Every row comes from one small tree of marks. Brackets hold a mark, then the marks that hang from it, in alphabetical order. Every link used is in the known rows. Which tree was each row made from?
Known rows
{guti {getun gosi}}: [-2.81 -0.90  2.77  0.33  0.59  0.09 -5.08 -0.91 -1.44 -2.38  1.35  5.34
  0.57  0.06 -1.79  2.15 -1.84  2.27 -1.30  2.08]
{pufuf {bufeme gosi guti}}: [ 0.10  0.25  0.98 -0.76 -1.79  3.87 -1.29 -4.72  2.35 -2.71  2.80  2.84
 -0.32 -1.45  1.00  2.88 -3.33  1.20 -4.69  4.98]
{sidu {tute {bufeme gosi}}}: [ 0.46  1.03 -1.15 -3.39 -0.19  2.43 -4.53 -4.03  2.89 -2.44  5.75  1.66
 -1.28 -1.80  0.24  3.55 -3.36  0.91 -2.48  4.25]
{guti {getun {pufuf bufeme} tute}}: [ 0.95  1.37  1.71  3.45  1.19  2.38 -3.16  1.10 -1.34  3.09 -0.60  4.05
 -0.51  0.61 -1.98  2.26 -2.05  2.75 -3.03  0.71]
{guti {getun {tute bufeme}}}: [ 0.02  1.68  1.60  1.00  0.86  1.66 -4.02  0.34 -1.40 -0.10  0.84  3.43
  0.07 -1.13 -1.80  1.22 -2.96  1.46 -1.45  2.39]
{tute {bufeme {gosi getun} guti} sidu}: [-0.04  1.32  1.40 -1.11 -2.13  4.79 -2.53 -4.26  3.96 -1.09  2.86  2.99
  2.25 -2.46 -1.52  3.40 -3.27 -2.12 -2.69  6.08]
{bufeme {gosi getun} guti {tute sidu}}: [-0.84  2.04  3.09 -0.87 -3.14  5.12 -2.30 -4.42  2.79 -2.15 -0.20  3.90
  1.10 -2.25 -1.10  1.74 -1.12 -2.46 -3.93  5.55]
{gosi bufeme}: [-1.11  0.32  1.09 -4.48 -1.81  1.84 -4.95 -1.70  0.96 -0.40  1.63  1.79
  0.97 -0.32 -1.67  3.82  0.15 -0.01 -2.89  2.16]
{sugid {sidu {tute {bufeme guti}}}}: [ 0.95 -0.01  0.84 -3.11 -0.51  2.11 -1.85 -3.96  2.51 -4.37  4.43  0.44
  0.78 -2.33 -1.42  4.22 -2.48 -0.69 -2.57  5.56]
{getun {gosi bufeme} guti}: [-2.03 -1.52  0.02 -0.75 -1.58  0.40 -4.12 -0.06  0.17 -0.02  2.16  3.25
  1.62  2.32 -2.64  3.25  2.47  1.21 -1.29  0.82]
{getun pufuf tute}: [ 0.06  1.45  2.83  0.06 -0.40  2.06 -5.25 -0.14 -0.77  2.36  1.03  2.50
 -0.06  0.54 -2.99  2.16  1.60  1.93 -2.87  1.49]
{getun gosi guti {tute bufeme sidu}}: [-1.33  2.20  0.97  3.73 -0.69  2.89 -3.77  0.59 -0.01  1.85  3.49  3.08
  1.77  1.76 -3.28  2.44  0.83  1.37  0.50  2.39]
{bufeme gosi {guti getun} tute}: [ 0.13 -0.38  3.72  0.16 -1.97  2.93 -0.80 -4.03  0.33 -5.69  0.00  4.73
 -0.06 -2.54 -0.66 -0.33 -2.66  0.13 -4.22  5.62]
{pufuf {bufeme {gosi getun} {tute sidu}}}: [-1.28  4.23  0.17  0.31 -1.94  6.02 -2.56 -3.70  3.08  1.85 -0.17  3.98
 -0.53 -1.84  0.92  3.11 -3.18 -1.49 -3.45  3.47]
{sidu {tute bufeme}}: [ 0.83  1.55 -0.70 -4.10  0.08  0.74 -5.10 -2.85  1.41 -1.85  4.92  1.65
 -0.98 -0.89 -0.28  3.74 -2.19  0.89 -2.11  3.13]
{gosi getun}: [-1.74  1.29  1.27 -3.26 -0.53  1.17 -5.93 -1.95  0.21  0.90 -0.13  3.84
  0.18 -0.38 -0.61  3.16 -0.73 -0.42 -2.87  1.27]
{pufuf {bufeme guti}}: [ 0.28  1.02  1.46 -1.40 -1.46  2.16 -1.71 -3.48  0.80 -2.21  1.92  2.69
  0.05 -0.55  0.37  2.97 -2.10  1.18 -4.37  3.87]
{guti {getun pufuf tute}}: [ 0.42  0.40  3.57  1.79  0.80  1.56 -4.60  1.01 -1.96  1.39 -0.44  4.04
  0.36  0.46 -3.47  1.31 -0.38  2.14 -2.52  1.09]
{pufuf {bufeme gosi tute}}: [-0.83  2.80  0.00 -0.61 -1.89  4.31 -1.69 -4.67  1.53 -0.81  1.72  3.32
 -2.15 -2.04  1.90  1.75 -2.64  0.97 -4.21  3.98]

Write each row's tree
[ 0.20  1.70  4.77  2.46  0.24  3.44 -4.33  0.91 -0.59  2.13 -0.08  3.80
  1.64  0.54 -4.44  2.32 -1.17  0.87 -1.79  1.96] -> {guti {getun pufuf {tute sidu}}}
[ 1.24 -0.95  3.90  1.27 -1.83  2.83 -0.44 -3.72  0.59 -3.37  0.69  4.67
  0.25 -2.19 -2.39 -0.30 -1.16  0.58 -4.59  5.65] -> {bufeme gosi {guti {getun pufuf}} tute}
[-0.83  2.58  1.32 -1.85 -1.81  5.16 -3.33 -4.54  3.45 -0.67  5.34  2.10
  1.11 -2.44 -0.84  3.39 -3.93 -0.57 -1.69  5.77] -> {tute {bufeme gosi} sidu}
[-0.43 -1.25  0.52  2.83 -0.93  1.11 -4.58  2.60 -0.80  3.46  1.18  2.90
  1.63  3.25 -5.11  2.63  4.91  2.30 -1.34 -0.13] -> {getun {gosi bufeme} guti pufuf tute}
[-0.86  0.24  3.09  1.69 -1.64  2.85 -3.23 -0.06  0.38  0.45  0.54  4.22
  2.34 -0.08 -5.19  2.65  0.73  0.13 -1.31  3.01] -> {guti {getun {gosi {bufeme {tute sidu}}} pufuf}}
[-0.08  0.95  1.13  1.74  0.48  3.37 -3.57 -0.90  0.16 -0.66  1.67  3.63
 -0.37 -1.94 -1.22  1.08 -4.15  1.52 -1.76  3.54] -> {guti {getun {tute {bufeme gosi}}}}
[-1.96  1.15  1.18  0.56 -3.02  2.79 -2.73 -0.81  0.83 -0.02  1.33  3.23
  2.07  1.46 -3.36  2.46  2.85 -0.56 -1.04  2.39] -> {getun {gosi {bufeme {tute sidu}}} guti}
[-0.37  2.92  1.28  0.73 -2.67  5.93 -0.83 -4.44  3.39 -0.73 -0.24  3.89
  0.25 -2.13  0.37  2.61 -2.78 -1.79 -4.39  5.06] -> {pufuf {bufeme {gosi getun} guti {tute sidu}}}
[ 0.83  2.53  2.24  2.93 -1.14  5.63 -0.50 -3.28  2.03  0.97  1.02  4.50
  0.03 -1.59 -1.29  1.93 -3.89  0.30 -3.38  4.49] -> {guti {getun {pufuf {bufeme gosi {tute sidu}}}}}
[ 1.04  0.57  2.91  0.26 -2.02  4.15 -4.30  1.22  1.74  3.11 -1.45  2.16
  3.23  0.61 -5.52  4.03  2.18 -1.70 -3.08  2.11] -> {gosi {bufeme guti} {getun pufuf {tute sidu}}}
[-0.78  0.16  2.00  3.07 -0.76  1.23 -0.61 -1.97 -1.08 -4.00 -0.04  5.50
 -0.33 -0.82 -0.43  1.01 -2.05  2.04 -3.21  3.93] -> {pufuf {bufeme {guti {getun gosi}} tute}}
[-0.54  0.05  1.79  3.48 -1.43  3.10 -4.26  2.39  0.48  4.09  1.41  2.68
  2.94  3.30 -5.98  3.46  4.05  1.16 -0.64  0.59] -> {getun {gosi bufeme} guti pufuf {tute sidu}}
[ 1.54  1.31 -0.62  2.47  0.13  1.35 -3.75  1.38 -0.29  5.79  0.59  3.44
  0.75  1.42 -3.37  1.80  2.36  0.50 -1.79  0.34] -> {gosi {getun guti pufuf {tute bufeme}}}
[-0.20  0.93  4.93  0.70 -2.44  4.83 -0.52 -4.28  1.58 -4.98  0.41  4.32
  1.28 -2.68 -1.65  0.46 -3.41 -1.12 -3.53  6.42] -> {bufeme gosi {guti getun} {tute sidu}}
[ 1.19 -1.04  1.57 -1.27  0.66  1.64 -1.26 -2.70  1.44 -5.30  3.11  1.98
  1.14 -2.53 -1.92  3.36 -4.51 -0.51 -2.20  5.13] -> {sugid {sidu {tute {bufeme {guti getun}}}}}
[-0.80  1.27  0.65  0.87 -0.12  1.26 -5.12  1.36 -1.19  3.05 -1.97  4.08
  0.14  2.10 -1.53  1.64  1.68  0.26 -2.33 -0.95] -> {gosi {getun guti tute}}
